Known rows, with every step that occurs:
w-a-t-h: 3.07  -1.65  4.31  -1.00  -1.76  0.26  -1.95  1.18  1.49  2.48  4.07  1.39  3.04  0.95  -5.19  -1.28  -3.95  1.49  1.25  -3.55  4.14  -0.02  2.02
p-s-a-t-h-w: 1.21  -2.23  5.21  3.28  -1.70  2.60  -3.10  1.02  0.59  2.18  6.88  -2.41  4.49  0.70  -2.87  -2.42  -3.93  0.39  -0.22  -3.33  3.39  -0.03  5.59
s-a-w: -0.41  -1.24  -0.35  0.29  0.81  0.12  0.17  3.02  0.92  3.03  1.94  -1.14  4.83  1.82  -3.88  0.64  -3.79  -0.27  -0.16  -1.50  3.31  1.18  3.35
p-a-w-h: 0.47  0.94  -0.76  -0.45  0.14  1.43  -0.20  3.79  1.43  2.20  1.39  0.43  3.17  0.77  -5.89  0.08  -4.18  0.79  1.40  -0.85  6.08  -2.33  3.86
t-h: 0.82  -1.64  1.84  0.47  -0.83  1.57  -1.08  1.69  1.77  1.75  4.52  2.29  4.04  -1.53  -2.87  -1.40  -1.38  1.06  3.47  -0.26  3.73  -0.58  2.31
t-h-s-p-a-w: 2.68  -2.21  -2.69  0.96  3.09  2.02  -1.03  1.39  1.20  2.06  3.23  1.72  4.02  1.44  -4.11  -2.01  -1.10  2.76  2.49  -0.36  5.84  -2.11  3.48
h-t-a-p: 0.72  1.78  0.33  0.01  -0.11  2.83  -0.41  -0.37  2.36  2.00  3.87  -0.86  4.31  2.36  -1.80  -1.43  -4.10  -0.75  -1.36  -1.83  5.55  -1.33  4.92
h-w-a-t: 0.61  -1.81  3.93  -0.73  -2.95  0.43  -0.58  1.71  1.04  3.60  4.00  -0.53  4.12  3.45  -1.79  -1.94  -5.29  2.06  -0.42  -4.50  5.87  -0.31  3.00
t-h-w: -0.75  -3.22  2.10  2.04  -1.43  2.43  -1.03  2.08  2.37  3.24  5.35  0.85  4.67  -0.28  -0.96  -2.58  -2.30  2.03  3.60  -0.82  5.03  -1.18  2.76
s-a-w-h-t: -0.84  -1.58  -0.72  1.50  1.81  1.79  0.31  3.28  1.76  2.94  1.95  -2.02  5.31  3.92  -5.51  -0.03  -5.39  -1.53  1.01  -2.65  5.93  1.43  3.30
t-a-w-h-s-p: 1.14  -1.14  -3.16  0.65  2.05  2.45  -1.52  3.38  1.55  -0.38  1.72  2.64  3.67  3.72  -5.64  -3.17  -3.12  0.67  2.85  -2.27  6.42  -1.76  2.44
p-s-a-t-h: 2.64  -0.58  4.92  1.75  -1.12  1.85  -3.04  0.68  -0.05  0.80  6.12  -1.19  3.77  -0.47  -4.72  -1.10  -2.95  -0.58  -0.30  -2.60  1.99  0.50  5.14
s-a-p: 0.43  1.79  2.31  -0.36  -0.99  0.87  -0.43  2.25  -0.05  2.42  4.81  -1.04  4.78  2.23  -2.40  -0.61  -2.94  0.10  -1.31  -3.78  2.40  1.63  4.49
p-s-a-w: 0.12  -1.04  1.60  1.17  0.23  0.99  -0.64  2.93  -0.42  2.07  2.71  -1.86  4.07  0.85  -4.34  0.49  -3.35  0.00  -1.28  -1.03  1.43  -0.58  5.11
w-a-t-h-s-p: 4.20  -2.73  2.17  -0.33  0.22  1.07  -2.15  0.81  0.34  1.11  4.95  2.92  3.84  3.53  -4.40  -3.50  -2.11  2.64  2.18  -4.83  5.11  0.30  1.73
p-a: 0.67  1.60  0.66  -0.62  -0.80  1.56  0.52  0.33  0.46  2.15  3.42  0.98  3.40  -0.94  -1.98  0.86  -1.22  0.81  0.58  -0.23  4.78  -2.61  4.96
a-t-h-s: 2.38  -2.47  1.53  0.17  0.04  0.93  -0.86  0.68  0.93  0.97  4.93  1.85  4.39  1.17  -1.83  -4.00  -3.74  1.45  1.90  -0.94  6.34  0.62  1.74
t-a-w: 0.12  -0.49  -1.37  -0.36  0.44  0.96  -0.57  1.80  2.61  1.81  0.86  0.69  3.47  0.47  -3.94  -0.36  -4.22  -0.22  0.34  0.33  4.59  -2.04  3.23
p-s-a-w-h-t: -0.17  -1.16  1.18  2.54  1.23  2.75  -0.60  3.24  0.46  1.99  2.67  -2.72  4.37  2.96  -5.96  -0.10  -4.99  -1.14  -0.13  -2.16  4.16  -0.50  5.21
a-w: -0.07  -1.23  -0.63  -0.86  0.01  0.20  0.39  3.41  1.38  2.28  1.79  0.60  4.60  0.96  -2.68  -0.91  -3.91  1.03  0.81  0.24  4.49  -0.01  2.33
p-s: 0.61  0.20  3.13  0.28  -2.01  1.92  -0.48  1.72  -0.68  0.46  4.51  1.01  3.55  -1.11  -1.80  -0.84  -1.41  0.97  0.52  -0.05  2.19  -2.31  4.67
p-s-a-t: 1.74  0.86  4.28  0.55  -1.67  1.39  -1.71  0.82  -1.08  0.27  5.26  -1.54  4.17  0.92  -3.25  -0.62  -3.30  -0.80  -2.21  -3.08  2.39  0.59  5.75

Rows:
2.08  1.38  5.49  -1.19  -2.91  1.09  -1.10  2.53  -1.00  2.57  4.34  0.03  2.38  1.61  -3.94  -0.78  -3.13  2.59  -1.90  -3.64  0.99  -2.59  4.84
w-a-p-s
-0.21  -0.71  -0.11  -0.54  -0.37  0.91  -0.44  5.33  1.51  1.34  1.74  1.15  4.09  1.51  -5.18  -1.52  -4.85  0.67  2.39  -1.17  5.37  -0.24  1.86
a-w-h
1.45  -1.79  6.49  1.55  -3.03  2.48  -2.48  2.82  0.67  4.24  6.10  -0.81  2.77  1.29  -3.44  -2.60  -3.67  3.90  0.20  -3.79  2.00  -3.31  4.68
t-h-w-a-p-s
0.96  -1.95  -2.31  0.04  1.55  1.78  -0.54  4.88  0.41  0.00  2.70  2.59  4.76  4.14  -4.30  -3.67  -2.89  1.85  3.34  -2.45  6.26  0.24  1.58
a-w-h-s-p
0.42  -3.20  1.04  2.17  1.36  1.23  -0.07  0.82  0.29  2.67  4.37  1.01  4.19  0.86  -2.80  -1.20  -1.46  0.81  2.87  -1.28  3.87  0.24  2.84
t-h-s-a
0.85  -0.50  1.74  0.42  -0.19  0.98  -0.39  2.32  -0.66  0.53  4.24  0.23  4.42  4.04  -3.80  -2.48  -4.89  -0.58  0.85  -4.43  6.35  1.84  2.87
w-h-s-a-t
-0.57  -1.72  0.40  1.01  0.87  0.71  1.39  0.94  -0.74  2.24  3.50  0.47  4.64  2.17  -1.22  -0.71  -1.76  0.49  0.93  -1.79  4.15  0.26  3.40
h-s-a
1.46  2.15  3.86  -0.47  -2.44  1.93  -1.14  2.61  -0.89  0.70  5.62  0.01  3.75  0.37  -1.71  -2.13  -2.73  1.67  -1.60  -1.51  1.87  -1.57  5.14
a-p-s
-0.42  -1.63  -1.05  0.43  1.00  1.94  0.50  3.72  2.29  2.15  1.80  -0.25  5.06  2.99  -4.42  -1.48  -5.58  -0.20  1.81  -0.98  7.14  0.18  2.28
a-w-h-t
1.75  0.44  -1.52  0.04  1.19  2.41  0.25  -0.08  -0.67  0.76  4.22  2.34  4.05  1.73  -1.21  -1.24  0.79  2.01  1.44  -1.56  5.70  -2.27  4.59
h-s-p-a
1.62  2.86  3.06  0.00  -1.96  2.73  -2.11  1.01  0.37  0.29  4.64  -0.01  2.62  -0.18  -3.04  -1.52  -3.02  0.40  -1.92  -1.46  2.00  -3.54  6.14
t-a-p-s
3.47  2.73  0.37  -1.22  -0.78  2.10  -1.79  -0.14  0.37  -0.31  5.16  0.99  4.50  1.46  -2.74  -1.19  -1.09  0.49  -0.55  -3.48  5.71  -0.04  5.19
s-p-a-t
1.88  0.86  -2.29  -0.68  1.21  1.64  -0.84  2.04  1.08  1.56  2.54  0.72  4.37  1.38  -3.84  -0.10  -1.16  1.38  0.34  -1.36  4.82  -1.20  4.58
s-p-a-w
-0.27  -1.19  0.62  0.11  -0.42  1.60  0.77  3.15  -0.11  0.61  3.45  2.74  3.80  1.94  -2.45  -2.68  -2.77  1.42  3.60  -1.37  6.20  -1.09  1.75
w-h-s
3.56  -2.10  0.59  0.35  0.58  1.92  -2.16  0.73  0.68  -0.46  6.10  2.78  5.06  2.27  -2.25  -4.75  -1.66  1.76  2.59  -2.80  5.92  1.58  1.94
a-t-h-s-p
-0.45  -0.42  0.84  0.65  -0.47  2.87  0.46  2.15  1.52  1.32  3.80  0.84  4.80  1.93  -2.93  -1.38  -3.37  -0.58  2.79  -1.75  6.69  -0.30  2.86
w-h-t
1.00  -1.09  1.24  0.05  0.30  0.21  0.44  0.33  -0.78  1.26  4.26  -0.47  4.94  3.42  -1.45  -1.86  -3.87  -0.17  -0.84  -2.98  5.50  2.02  3.41
h-s-a-t
-0.03  0.03  -1.07  -0.02  0.06  1.70  -1.39  3.80  2.66  1.01  0.85  1.18  3.04  1.07  -6.41  -0.97  -5.02  -0.65  1.99  -1.05  5.58  -2.24  2.83
t-a-w-h
1.51  0.58  -2.66  0.63  2.05  3.45  -0.78  2.29  1.97  1.45  2.59  -0.21  4.82  3.41  -5.43  -0.63  -2.83  0.04  1.48  -2.57  7.44  -1.12  4.68
s-p-a-w-h-t
1.11  2.49  1.24  -0.99  -1.42  1.79  -1.24  1.15  1.56  1.25  3.90  0.71  3.41  0.95  -2.57  -1.50  -3.39  0.15  -0.89  -2.00  3.83  -1.67  4.37
t-a-p
-0.21  0.37  -0.05  1.23  -0.04  3.67  -0.47  0.64  2.76  0.85  2.77  0.90  3.69  1.38  -4.24  -0.86  -3.65  -1.85  2.25  -1.65  6.87  -2.31  3.80
w-h-t-a
1.26  2.69  2.67  1.39  -1.11  4.42  -2.04  1.31  1.23  0.26  4.76  -0.91  3.08  1.85  -4.61  -2.08  -4.66  -0.99  -0.82  -2.70  4.53  -3.43  6.09
w-h-t-a-p-s
-0.68  -1.27  0.89  1.24  0.37  1.45  0.56  2.78  -0.62  1.37  3.49  1.13  4.06  2.78  -3.74  -1.26  -2.66  0.00  2.72  -3.17  5.13  0.19  2.78
w-h-s-a
-0.10  -1.59  -2.03  0.47  1.41  1.45  -0.14  3.23  1.74  1.02  0.57  1.70  2.91  2.55  -5.10  -2.25  -5.27  0.36  2.32  -0.49  6.86  -2.72  2.25
t-a-w-h-s
1.91  2.10  -0.31  -0.43  -0.25  2.56  -0.88  0.42  0.21  0.72  4.42  1.87  4.12  0.29  -2.46  0.01  0.99  1.06  1.13  -2.08  4.42  -1.77  5.16
s-p-a
-0.08  -1.36  -2.27  0.67  1.90  2.04  0.33  0.30  3.37  2.52  0.91  -0.92  4.37  2.00  -3.24  -0.30  -4.95  -1.14  -0.23  0.50  6.33  -1.73  3.79
h-t-a-w
2.14  -0.25  3.69  -2.18  -2.30  -0.25  -0.57  1.40  0.38  2.12  3.16  0.86  3.40  2.31  -3.67  -0.66  -4.33  1.11  -0.60  -3.97  4.52  0.20  2.50
w-a-t
3.44  1.09  -0.65  -0.84  0.71  1.91  -0.66  -0.65  -0.68  -0.11  5.01  1.44  4.42  2.91  -1.43  -2.54  -1.37  1.42  -0.29  -2.85  6.95  -0.62  4.67
h-s-p-a-t
0.51  -2.56  3.23  2.19  -1.11  1.72  -2.20  1.16  1.94  3.11  6.14  -1.79  5.32  1.67  -2.41  -2.35  -4.37  0.16  0.94  -3.83  5.12  1.85  3.91
s-a-t-h-w
